What can hang from each mark
bodobi: gege nemulag sonu voli
voli: bodobi gibag ronoku
sonu: ronoku
ramaf: bodobi ronoku
gibag: gege
gege: gibag
nemulag: gibag ronoku
ronoku: gege

Every row comes from one small tree of marks. Brackets hold a mark, then the marks that hang from it, in alphabetical order. Every link used is in the known rows. Which tree was each row made from?
Known rows
[ramaf bodobi]: -.01  .10  -.07  .07  -.04  .02  .10  .04  .40  .06  -.06  .10  -.02  .09  -.09  -.09  -.29  .04  -.11  .19  .12
[sonu ronoku]: .00  .00  -.18  .11  -.17  -.01  -.03  -.03  .22  .03  -.05  .21  -.02  .13  .07  -.01  -.17  -.05  -.02  -.02  .10
[voli bodobi]: -.02  .05  .02  .22  -.20  -.03  .06  .04  .09  .08  -.03  .10  .00  -.01  .04  -.12  -.09  .05  -.06  .02  .05
[sonu [ronoku [gege gibag]]]: .04  .04  -.27  .20  -.12  -.05  -.07  -.02  .25  .06  -.05  .20  -.02  .09  .00  -.02  -.11  .04  -.15  -.16  .02
[sonu [ronoku gege]]: .01  .04  -.25  .20  -.12  -.06  -.09  -.08  .19  .06  -.06  .22  -.01  .06  .04  -.03  -.17  -.01  -.08  -.10  .12
[nemulag gibag]: .00  .00  -.13  .11  .03  .01  .06  .01  .20  .04  -.03  .08  -.01  .01  -.15  -.05  -.17  -.08  -.13  -.08  .18
[bodobi [gege gibag] [nemulag ronoku] voli]: .01  -.01  .01  -.17  .04  .02  .06  .00  -.07  -.08  .03  -.07  .04  .01  -.07  .18  .26  .06  .17  .05  -.09
[bodobi [gege gibag] [sonu ronoku] voli]: .04  -.03  .04  -.13  .06  .04  -.16  -.01  -.04  .00  .01  -.19  .00  .16  .24  .10  .23  -.02  .03  .04  .00
[gege gibag]: .02  .03  -.16  .12  -.14  .02  .08  .08  .27  .07  -.02  .10  -.02  .07  -.09  .00  -.09  .05  -.15  -.03  -.02
[nemulag gibag ronoku]: -.02  .02  -.16  .08  .08  -.02  .06  -.05  .03  -.02  -.02  .05  .07  -.01  -.18  .00  -.23  -.03  -.03  -.04  .25
[voli bodobi ronoku]: -.02  .04  -.04  .13  -.28  -.08  .01  .00  -.13  .05  .01  .10  -.01  -.07  .11  -.12  -.03  .06  .06  .06  .01
[ramaf [bodobi gege [nemulag gibag] voli]]: .01  .03  .09  -.17  .23  .04  .08  .01  .22  -.05  .00  -.07  -.01  .04  -.15  .02  .08  -.03  .03  .12  .07
[bodobi [gege gibag] nemulag [sonu ronoku] voli]: .04  -.07  .14  -.23  .06  .06  -.10  .00  -.13  -.06  .04  -.14  -.02  .09  .15  .13  .30  -.02  .10  .04  -.16
[ramaf [bodobi [gege gibag] nemulag] ronoku]: .03  .05  .08  .00  -.07  .06  .15  .05  .39  .05  -.01  .06  -.02  .12  -.21  .09  .08  .06  -.02  .32  -.02
[bodobi nemulag [sonu [ronoku gege]] voli]: .00  -.03  .03  -.09  -.03  .01  -.16  -.08  -.15  -.04  -.03  .01  -.02  -.06  .14  .06  .05  -.02  .14  .03  -.11
[bodobi nemulag]: -.02  -.01  -.03  .02  -.14  .04  .11  .03  .12  .01  -.01  .17  -.04  -.05  -.11  .02  -.10  -.02  .00  .04  -.06
[voli [bodobi sonu] gibag [ronoku gege]]: .00  .03  .02  .15  -.09  -.12  -.14  -.08  -.58  .07  .02  -.08  .03  -.22  .16  -.21  .04  .10  -.04  -.18  -.07
[bodobi [nemulag [gibag gege]] [sonu ronoku]]: -.01  -.11  .03  -.03  .12  .03  -.02  .04  .05  -.04  .05  .01  -.04  .04  .01  .03  -.08  -.15  -.08  -.14  -.01
[voli [bodobi gege [nemulag gibag ronoku] sonu]]: -.01  -.03  .28  -.01  .17  .01  .02  -.03  -.40  -.05  .06  -.16  .06  -.08  -.03  -.05  .06  .02  .00  .02  .08

Write each row's tree
-.02  .00  -.19  .11  .14  -.03  .07  .03  .20  -.02  .04  .02  .05  .04  -.14  .06  -.16  -.08  -.08  -.14  .23 | [nemulag [gibag gege] ronoku]
-.01  -.07  .16  .09  .03  -.01  -.01  .06  -.06  -.03  .05  .00  -.02  .01  .08  -.08  -.02  -.07  -.07  -.14  -.06 | [voli [bodobi [nemulag [gibag gege]] [sonu ronoku]]]
.02  .01  -.08  .01  -.03  -.01  -.20  -.04  -.02  .02  -.04  -.06  -.01  .04  .18  .03  .04  .03  .02  -.02  -.04 | [bodobi [sonu [ronoku [gege gibag]]] voli]
.00  -.03  .01  .02  -.04  .01  -.10  -.07  -.12  .00  -.01  .10  -.03  -.04  .06  -.01  -.12  -.01  -.02  -.01  -.05 | [bodobi nemulag [sonu [ronoku gege]]]
-.01  .06  -.07  .05  -.07  -.02  .06  .05  .41  .06  -.06  .00  .01  .07  -.04  .06  .07  -.01  .08  .15  .02 | [ramaf [bodobi [voli [gibag gege]]] ronoku]
-.02  -.04  -.06  -.17  -.04  -.01  .03  -.03  -.12  -.08  .02  .04  -.04  -.13  -.08  .06  .12  -.06  .22  .00  -.07 | [bodobi [nemulag gibag] [voli ronoku]]
-.03  .01  .06  -.11  .04  .01  -.08  -.09  -.33  -.06  -.01  -.08  .05  -.16  .03  .09  .00  .06  .20  .12  -.05 | [bodobi [nemulag [ronoku gege]] sonu voli]
-.01  -.03  -.01  -.09  .03  .03  .07  .01  .08  -.05  -.02  .05  -.02  -.08  -.15  .06  .06  -.08  .11  -.04  -.04 | [bodobi [nemulag gibag] voli]
.00  .00  .17  -.31  .15  .01  -.04  -.04  -.32  -.05  .04  -.22  .00  -.07  .09  -.02  .20  .03  .14  .13  -.11 | [ramaf [bodobi gege nemulag sonu [voli gibag ronoku]]]
-.01  -.01  -.15  .02  -.01  -.04  .01  .06  .13  .02  .00  -.03  .00  -.01  .07  .04  .14  -.06  .03  -.22  -.04 | [bodobi [voli [gibag gege]]]
.02  -.03  .15  .09  .03  -.05  -.11  -.04  -.37  .04  .01  -.12  .04  .03  .23  -.15  .14  .01  -.09  -.19  .02 | [voli [bodobi gege [sonu ronoku]] gibag]
.04  .00  .07  -.02  .07  .07  -.05  .04  -.03  .08  .04  -.17  -.01  .09  .07  .02  .07  .01  -.18  .07  .06 | [bodobi [gege gibag] sonu]
.00  .03  .02  -.10  .07  .00  -.08  -.03  .01  -.01  -.07  -.10  .02  .07  .14  -.08  -.08  .02  .04  .05  .00 | [ramaf [bodobi [sonu ronoku] [voli gibag]]]
.01  -.04  .14  -.14  .11  .06  .03  .00  -.26  -.04  .07  -.15  .04  .00  -.04  .10  .08  .06  -.01  .10  -.05 | [bodobi [gege gibag] [nemulag ronoku] sonu]
-.01  .08  -.07  .04  .17  -.02  .11  -.04  .15  -.05  -.03  .10  .04  -.07  -.30  -.06  -.28  .07  -.06  .04  .11 | [ramaf [bodobi [nemulag gibag [ronoku gege]]]]
.03  .05  .05  -.06  .07  .05  .15  .08  .32  .01  .01  .02  -.03  .10  -.17  -.01  -.01  .07  -.13  .12  -.05 | [ramaf [bodobi [gege gibag] nemulag]]
-.02  -.09  .06  -.22  .09  .02  -.05  .03  -.20  -.08  .09  -.15  -.04  -.12  .07  .09  .16  -.12  .15  -.01  -.10 | [bodobi [nemulag [gibag gege]] sonu [voli ronoku]]
-.04  .02  .07  .11  -.16  -.03  .12  .01  -.13  -.03  -.01  .12  .04  -.09  -.06  -.05  -.09  .09  .09  .05  -.05 | [voli [bodobi [nemulag ronoku]]]
-.02  -.06  .18  .09  -.01  -.03  .05  .10  -.25  .02  .06  -.08  .00  -.12  .08  -.11  .09  .00  -.09  -.24  -.21 | [voli [bodobi nemulag sonu] [gibag gege]]
